Each row comes from the steps of one walk. Every step used is in the known rows, and no mark comes twice. Write the walk behind each row, first mark first.
In the rows, 128 means zero.
Known rows:
t/w/b/y: [143 128 150 128 139 143 115 141 126 132 109  93 107 153 122 108 100 101
 135 173 147 130 121  66 124 132]
t/w/h: [144 123 164 121 146 142 133 150 142 145 117  99  99 144 123 113 102  87
 128 139 149 123 103  67 146 138]
q/n/t/w/b/k: [131 136 137 147 152 146 142 149 135 140  95 140 125 155 130 127  89 112
 151 188 149 129 110 106 137 104]
b/w/t: [146 134 125 122 131 137 128 145 135  54  98 104 110 135 100 115 154  96
  59 191 134 103  96  45 158 128]
w/t/n: [142 142 136 122 145 141 110 129 122 111 104  76 111 135 109 114 123  94
  72 159 142 102 106  74 163 115]
q/n: [140 145 132 135 150 146 146 148 131 141  81 139 129 144 129 127  97 110
 149 183 147 117  95 111 150 125]
h/w/b: [149 125 130 169 146 159 137 154 134 113 106 116 106 141 105 110  83  90
 144 231 135 108 111  68 151 138]
y/b/w/t/n/q: [141 134 128 114 142 130 128 146 142  80 108  91 123 140 101  96 118  93
  90 154 140  93 102   4 148 134]
n/q/r: [136 117 154 165 122 136 158 159 140 134  94 114 115 129 113 116  93 100
 160 200 141  95 100  65 142 139]
y/b/n/t: [133 123 151 131 150 139 128 145 153 148 112 101 133 156 114 111 106 114
 139 112 159 115 108  79 129 139]
k/x: [150 121 158 137 160 150 104 141 133 119 100 132 115 129 148 118 114  92
 149 173 150 121  88 106 140 132]
b/n/q/r: [137 113 161 154 130 145 139 158 140 154  93 114 121 152 116 122 103 119
 163 165 154  92 109  82 127 144]
w/t: [144 140 145 125 137 135 111 134 125 112 102  93 114 130 112 118 144 103
  68 150 141 114 101 101 158 130]
r/h/w/b: [160 128 111 153 147 155 133 157 140 108  92 118 109 132  99 122  91 110
 174 241 139 113 109  94 144 139]
h/w/b/n: [148 121 134 168 147 163 132 155 134 122 104 118 109 151 107 113  84  99
 149 219 140 103 116  70 143 141]
y/b/w/h: [145 124 134 105 140 136 136 149 157  86 116 104 122 144 105  99 117  86
 111 162 146 107  94   5 150 152]
t/n/q/r/h/w: [139 121 125 159 144 151 155 154 136 127  92  96 109 131 102 114  60  90
 171 224 142  79 109  42 152 118]
x/k: [139 139 139 108 148 141 142 117 131 142  92  99 124 148 104 121 119 104
 172 183 147 129  77  70 143 135]
t/n/q/r: [135 123 138 152 140 145 148 147 135 133  99  88 111 138 108 111  70  88
 158 202 146  85 107  38 150 117]
y/b: [140 136 145 117 147 134 130 142 145 135 109  93 130 143 113 104 109 101
 130 129 151 118 103  67 143 148]
w/t/n/q/r/h: [143 134 132 136 135 136 121 138 125 110  96  85 111 126 105 115 111 100
  96 185 139  89 106  61 157 116]
h/w/t: [144 129 133 153 147 155 141 149 125 111  93 112 109 124 101 120 110  91
  91 189 130  97 103  96 169 132]
w/b: [151 135 141 147 135 142 107 140 137 113 120  98 109 155 117 105 105 101
 144 210 147 130 114  61 134 138]
y/b/k/x: [144 128 154  92 158 142 108 137 132 125 104 107 140 149 123 105 126  96
 140 149 161 119 110  70 143 147]
t/w/b/k/x: [148 132 162 123 149 142 102 142 124 132 112 100 107 157 133 109 112  99
 139 171 153 131 125  72 127 129]
q/r: [137 124 144 147 111 136 162 141 139 139  87 105 116 131 120 126 112 104
 125 192 147 109 100  94 151 140]
n/t/w/h: [129 112 157 156 148 146 144 151 155 138 123 110 104 141 117 121  95  90
 133 151 148 134 102  92 142 112]

Write each row's walk:
[147 121 132 132 132 151 103 134 126 103 111 103 119 155 111 104 105  99
 149 234 148 129 116  56 130 142] | w/b/y
[147 116 123 158 143 166 135 150 126 106  99 119 113 141 100 110  83  88
 147 248 136 107 113  63 149 141] | h/w/b/y
[145 123 116 152 117 144 163 145 137 123  74 106 111 120 107 130  97 107
 129 228 139  91 104  90 158 131] | q/r/h/w/t/n
[140 124 128 164 142 155 150 150 125 114  90 106 107 123 100 116  86  86
 101 209 129  78 106  63 169 123] | h/w/t/n/q/r
[130 121 152 156 147 144 130 146 143 131 121 105 110 152 116 118 103 101
 138 171 150 140 120  95 131 107] | n/t/w/b/k
[130 134 131 157 152 148 154 149 142 138  90 146 128 143 126 131  88 110
 151 185 146 125  94 121 146 107] | q/n/t
[154 128 112 149 153 154 136 158 133 108  84 110 109 120  94 123  92 105
 149 222 134  93 106  90 156 127] | r/h/w/t/n/q
[142 133 130 112 141 133 137 148 150  91 106 100 126 144 105 102 122  97
 109 152 145 109  99  28 144 145] | y/b/w
[148 118 123 160 113 146 158 151 143 131  79 117 113 133 111 130  95 118
 157 235 144  98 108  90 142 143] | q/r/h/w/b/n
[145 130 164 146 142 139 113 154 133 148 115  96 103 162 127 108  95 111
 147 148 150 118 124  62 116 132] | t/w/b/n/q
[142 126 129 160 153 157 141 152 124 111  95 104 107 125  97 113  88  84
 104 201 129  82 107  66 169 122] | h/w/t/n/q
[149 116 130 118 134 148 141 154 152  60 111 117 106 142 101 111 128  79
 108 216 142 106  88  14 159 144] | b/w/h
[162 123 116 142 154 160 119 155 134 102  90 127 114 134 108 122  98 107
 180 252 144 113 112  96 144 138] | r/h/w/b/k/x
[145 115 136 177 122 141 156 165 141 122  91 121 111 126 107 115  79 105
 179 240 135  92 106  56 138 140] | n/q/r/h/w/b
[141 137 140 133 146 139 111 137 122 111 105  81 111 133 107 109 113  93
  88 166 139  93 107  59 159 115] | w/t/n/q
[141 122 148 128 137 135 134 154 149 148  98 104 133 149 113 109  99 121
 162 135 155  97 109  59 126 153] | y/b/n/q/r/h
[142 129 120 132 126 137 138 146 134  55  94  97 108 133  99 111 131  90
  69 211 132  84  99  14 158 119] | b/w/t/n/q/r
[147 121 152 161 125 142 111 150 139 128 115 107 113 164 120 107  96 115
 163 209 151 109 120  46 118 142] | w/b/n/q/r
[146 133 161 138 142 140 112 147 134 148 113  92 103 163 128 111 101 112
 137 144 152 124 123  73 119 132] | t/w/b/n
[146 114 137 180 135 159 143 160 136 124 100 123 108 146 108 112  75 100
 156 233 137  92 116  57 141 142] | h/w/b/n/q/r
[142 116 138 169 122 139 156 163 137 122  84 119 112 118 105 120  93 106
 154 219 133  86 102  70 146 137] | n/q/r/h/w/t
[132 124 156 129 151 137 129 147 152 155 112  99 130 157 117 111 103 115
 136  98 158 116 111  78 125 136] | y/b/n/t/w
[142 138 125 107 142 131 126 140 143  81 107  88 124 142 103 100 126  94
  79 149 142  99 102  15 152 135] | y/b/w/t/n
[130 116 161 152 150 150 131 151 146 159 107 108 117 161 119 128 108 120
 143 124 158 119 113 117 123 121] | b/n/t/w
